Each row was made from one small tree. The marks that hang from a mark follow it in brackets, in alphabetical order. Every link used is in the known rows. Write each row's tree.
In the rows, 128 means zero.
Known rows:
J{T{E{Y{V}}}}: [121  98 102 145 111 148 132 154 144 157 134 146 117 161 125 134 161 144
 102  98 163 129 123 118 107 119 108 147 120 148 133 113]
P{V{Y}}: [ 95 108 167 157 109 128 129 145 133 146 132 112 119 106 135 126 141 105
 109 135 167 127 114 125 127 115 117 116 132 146 126 106]
P{V}: [116 121 159 150 111 138 131 155 108 138 139 121 123 125 135 125 132 106
 110 143 142 131 122 133 156 118 130 121 122 140 130 108]
E{T{J} Y{G V} Z{A}}: [105  95 115 131 102 155 128  61 138 230 188 176 214 186  99 134 191 125
 147  73 168 122  85 134  91  82 140 146 173 128 125 114]
J{T{E{Y{G V} Z{W}}}}: [134  95  91 145 109 156 129 129 145 170 134 143 130 165 124 125 165 150
 118  89 173 129 112 117  88 106 120 158 119 158 136 119]
Q{A}: [123 124 140 156 122 134 117 129 129 128 123 109 143 146 128 117 152 107
 144 129 145 152 154 110 131 110 122  84  89 133 145 107]
T{E{Z{W}} J}: [170 112  50 156 147 134 119 127 117 144 138 142 131 164 141 165 125 123
 200  82 154 116 102 121  32 151 144 133 121 133 137 193]
Z{A{N} W{D}}: [170 172  71  77 105 117 117 118 193 139 131 127 140 126 145  94 156 155
 100 164 127 166 128 128  68 154 152 107  97 153  87 151]
T{E J}: [143 109  71 158 149 126 116 145 112 128 134 133 122 151 144 165 125 114
 185  83 157 121 109 130  55 164 118 129 129 120 133 174]
X{D{W{Z}}}: [188 108  54 101 114 113 143 114 152 118 121 164 135 123 149 100 142 136
 128 138 103 146 159 113  86 154 135 122 136 133 103 104]
E{T{J} Y{V} Z{A{Q}}}: [122 103  91 134 108 152 140  87 159 237 181 201 207 201  93 150 172 111
 126  97 143 108 104 120  88  89 161 128 155 122 117 125]
E{T Y{G V} Z{A W{D}}}: [120 122 107  99  88 152 128  55 165 219 179 168 212 173 103  92 201 145
 122  99 179 136  81 135  91  69 139 158 148 152  97 116]
E{Y}: [107 110 145 132 140 126 140 126 151 160 149 127 145 130 123 128 142 122
 145 125 117 103 140 108  99 122 102 145 143 131  98 113]
T{E{Z{A W{N}}} J}: [170 114  51 153 144 137 105 130 135 147 141 145 128 172 141 167 135 122
 194  87 150 129 109 129  19 145 142 123 110 145 134 194]
E{Y Z{A W{N}}}: [144 118 117 125 134 141 124 105 185 188 159 146 153 159 119 130 156 133
 159 130 105 115 140 106  47  93 134 138 117 167 100 141]
A{N}: [146 148 128 132 127 134 132 161 158 125 132 108 132 110 130 148  94 129
 118 138 104 159 127 115 113 137 146 123 126 109 132 101]
J{T}: [137 112 109 133 106 144 139 139 131 152 119 159 112 145 127 122 155 152
  84 120 139 140 139 119 140 130 130 127 127 149 140 114]
E{Y Z{A}}: [132 105 141 140 109 129 136  97 172 203 168 142 157 161 110 135 146 118
 167 128 110  83 147 112  86 103 123 140 122 150 117 133]
E{T{J} Y{G} Z}: [122  96 126 155 116 153 145  76 122 225 176 180 200 163 107 139 159 121
 180  73 149 111  99 121  87  96 131 153 182 128 124 119]
X{D}: [169 114  91 104 116 115 162 102 161 133 121 140 122 134 136 102 132 127
 124 136 110 138 152 121 120 144 124 119 149 137 117 107]
Y{E{T Z{A{N Q} W}} V}: [120 160  71 109 128 157 102  88 147 175 157 183 199 159 105 139 159 123
  73  86 186 158  79 138 118  75 176 147 140 134 155  91]
W{D N}: [171 140 126 121 134 127 132 168 178 101 126 140 112 112 141 136 115 115
 108 149 141 187 147 136 109 119  99 157 126 145  87 125]
E{Y{G} Z{A{N Q} W{D}}}: [160 120  98 122 110 134 129  81 213 208 152 131 184 141 121 100 144 122
 148 139 134 115 130 108  43 107 136 147 114 155  88 124]
D{W{N Z{A}} X}: [176 120  45 114 181 135  70 171 109  99 134 183 147  99 147 149 143 145
 130 126 109 178 171 111  40 128 134 114  87 123 123  94]
Q{A{N Z{W}}}: [139 145 106 137 135 133 124 140 167 132 115 107 150 129 127 107 111 118
 132 136 107 170 143  76  92 122 166  75  73 116 140  87]
Y{V}: [110 124 117 107 129 138 121 126 126 112 136 117 142 143 119 132 144 133
  86 118 159 148 100 133 145 102 138 145 137 110 129 110]
W{Z}: [153 105 124 139 121 128 128 136 141 118 112 164 123 118 127 122 107 140
 154 128 100 139 152 128  90 133 128 142 112 142 112 140]
T{E{Y{G} Z{W{D N}}} J}: [162  97  67 158 154 136 121 122 147 158 150 134 147 153 144 155 137 116
 212  76 168 123 106 116   4 138 107 163 137 142 102 172]
Y{E{T{J} Z{A{N}}} G V}: [101 133  94 125 122 159  90  57 117 177 168 162 216 146 111 134 172 118
 107  49 221 166  63 154 120  79 147 167 176 124 169  75]

Which tree is each row?
[156 119  62 121 117 124  92 137 137 126 127 170 155 124 143 118 150 132
 123 141 117 135 145 121  70 144 152 116  94 128 105 127] => D{W{Z{A{Q}}}}
[160 119  69 129 135 136  84 163 155 110 125 171 143 121 144 135 142 125
 117 141 107 168 152 122  54 128 145 121  93 135 102 117] => D{W{N Z{A{Q}}}}
[134 157  68  98 146 150 110  89 110 156 158 190 193 145 112 138 161 133
  85  75 204 160  83 133 128  75 154 169 153 132 151  93] => Y{E{T Z{W{D{X}}}} V}
[192 116  51  98 106 112 140 118 170 124 125 158 139 123 149 103 140 136
 123 145  94 154 161 114  77 159 143 112 128 132 105  98] => X{D{W{Z{A{N}}}}}
[129  84  81 157 133 135 111 105 137 173 165 126 160 174 128 158 153 109
 199  68 177 104  99 128  33 129 113 153 135 128 127 159] => T{E{Y{G V} Z{A}} J}
[105 113 118 135 135 139 148 116 123 195 166 183 177 155 117 141 166 126
 145  92 129 120 112 117  95 126 123 129 179 117 102 121] => E{T{J} Y}
[ 88 117 161 159 121 129 121 135 130 149 136 125 129  99 136 130 144  97
 107 121 183 127 114 127 125 113 112 127 141 151 135  92] => P{V{Y{E}}}
[142 143  59  95 127 129 103  95 179 160 115 148 148 152 129  89 165 138
  96 156 124 128 127 127  68 134 166  84  86 156 103 156] => Z{A{Q} W}
[147 130  53 113 168 133 128 131 200 147  92 167 143 127 116 100  77 110
  90 147  87 137 127  83  64 121 186 108  88 121 107 112] => A{Q Z{W{N}}}
[208 116  97 123 159 126 124 181 167  89 111 190 113  89 139 138  91 132
 137 142 113 204 187 127  58 124  95 162 102 150  84 121] => W{D{X} N Z}
[124 100 137 134 126 141 144 109 154 176 167 132 164 160 106 147 137 120
 144 114 134 100 120 105 106  82 128 170 143 126 117 112] => E{Y{V} Z}
[ 90 107 166 167 113 135 116 113 128 160 139 117 143  98 134 122 144  95
 122 108 197 126 104 132 122  99 111 139 145 155 144  87] => P{V{Y{E{Z} G}}}
[ 90 121 123 143 126 134 106  61 151 173 130 145 171  98 122 114 162 125
 135  70 212 133  83 131  75  93 114 147 166 155 145  99] => V{Y{E{T Z{W}} G}}
[191 130 108 112  84 107 135 141 198 129 121 166 129 112 136 106 110 137
 133 160 112 162 168 139  79 157 119 143  94 152  79 148] => W{D Z{A{N}}}
[106 133  77 116 142 163  94  48  97 164 156 166 214 144 117 123 179 130
 110  42 230 165  49 146 112  75 150 177 183 130 159  90] => Y{E{T{J} Z{W}} G V}
[108 140  93 108 133 152  81  56 138 149 151 123 194 130 121 113 165 128
 104  74 211 161  73 143 102  78 142 174 146 141 156  80] => Y{E{Z{A{N} W}} G V}
[ 91 107 153 168 113 139 118 110 116 173 144 138 154 108 133 129 153  96
 124  96 202 132  94 133 116 105 119 132 160 149 145  93] => P{V{Y{E{T{J} Z} G}}}
[151 104  83 138 103 147 140 142 156 167 135 155 123 167 127 129 160 149
 110 103 171 129 121 114  92 115 118 159 114 159 123 131] => J{T{E{Y{V} Z{W{D}}}}}
[117 137  92 104 136 149  81  59 145 141 149 134 188 130 125 109 173 123
 100  78 224 171  80 150 102  72 127 186 146 154 142  87] => Y{E{Z{A W{D N}}} G V}
[ 82  98 145 120 138 139 122  99 146 150 153 104 168 129 119 111 163 125
 124 103 162 124 105 120 108  96  97 168 158 121 102  86] => E{Y{G V}}
[143  95  66 154 141 133 110  99 140 179 155 131 155 167 138 145 155 121
 215  75 163 100 105 121   5 143 118 140 126 144 117 178] => T{E{Y{G} Z{A W}} J}
[173 164  61  88 152 117 142 148 185 131 118 136 143  91 131 109  66 146
 105 146  85 162 127  76  68 152 180 120 100 103 111  96] => A{N Z{W{D{X}}}}
[151 104  96 159  98 149 135 147 135 161 127 155 108 164 124 141 140 143
 122 100 157 126 128 125 112 121 127 141 107 156 156 131] => J{T{E{Z}}}
[168 157  55  68 130 112 108 100 156 140 130 150 142 130 143  86 177 160
 108 151 143 147 140 130  70 146 136 104  92 159  94 158] => Z{A W{D{X}}}
[101 123 116 126 137 151  92  62 114 142 149 126 188 127 116 125 152 113
 114  64 221 147  78 145 133  70 125 191 161 131 165  73] => Y{E{Z} G V}
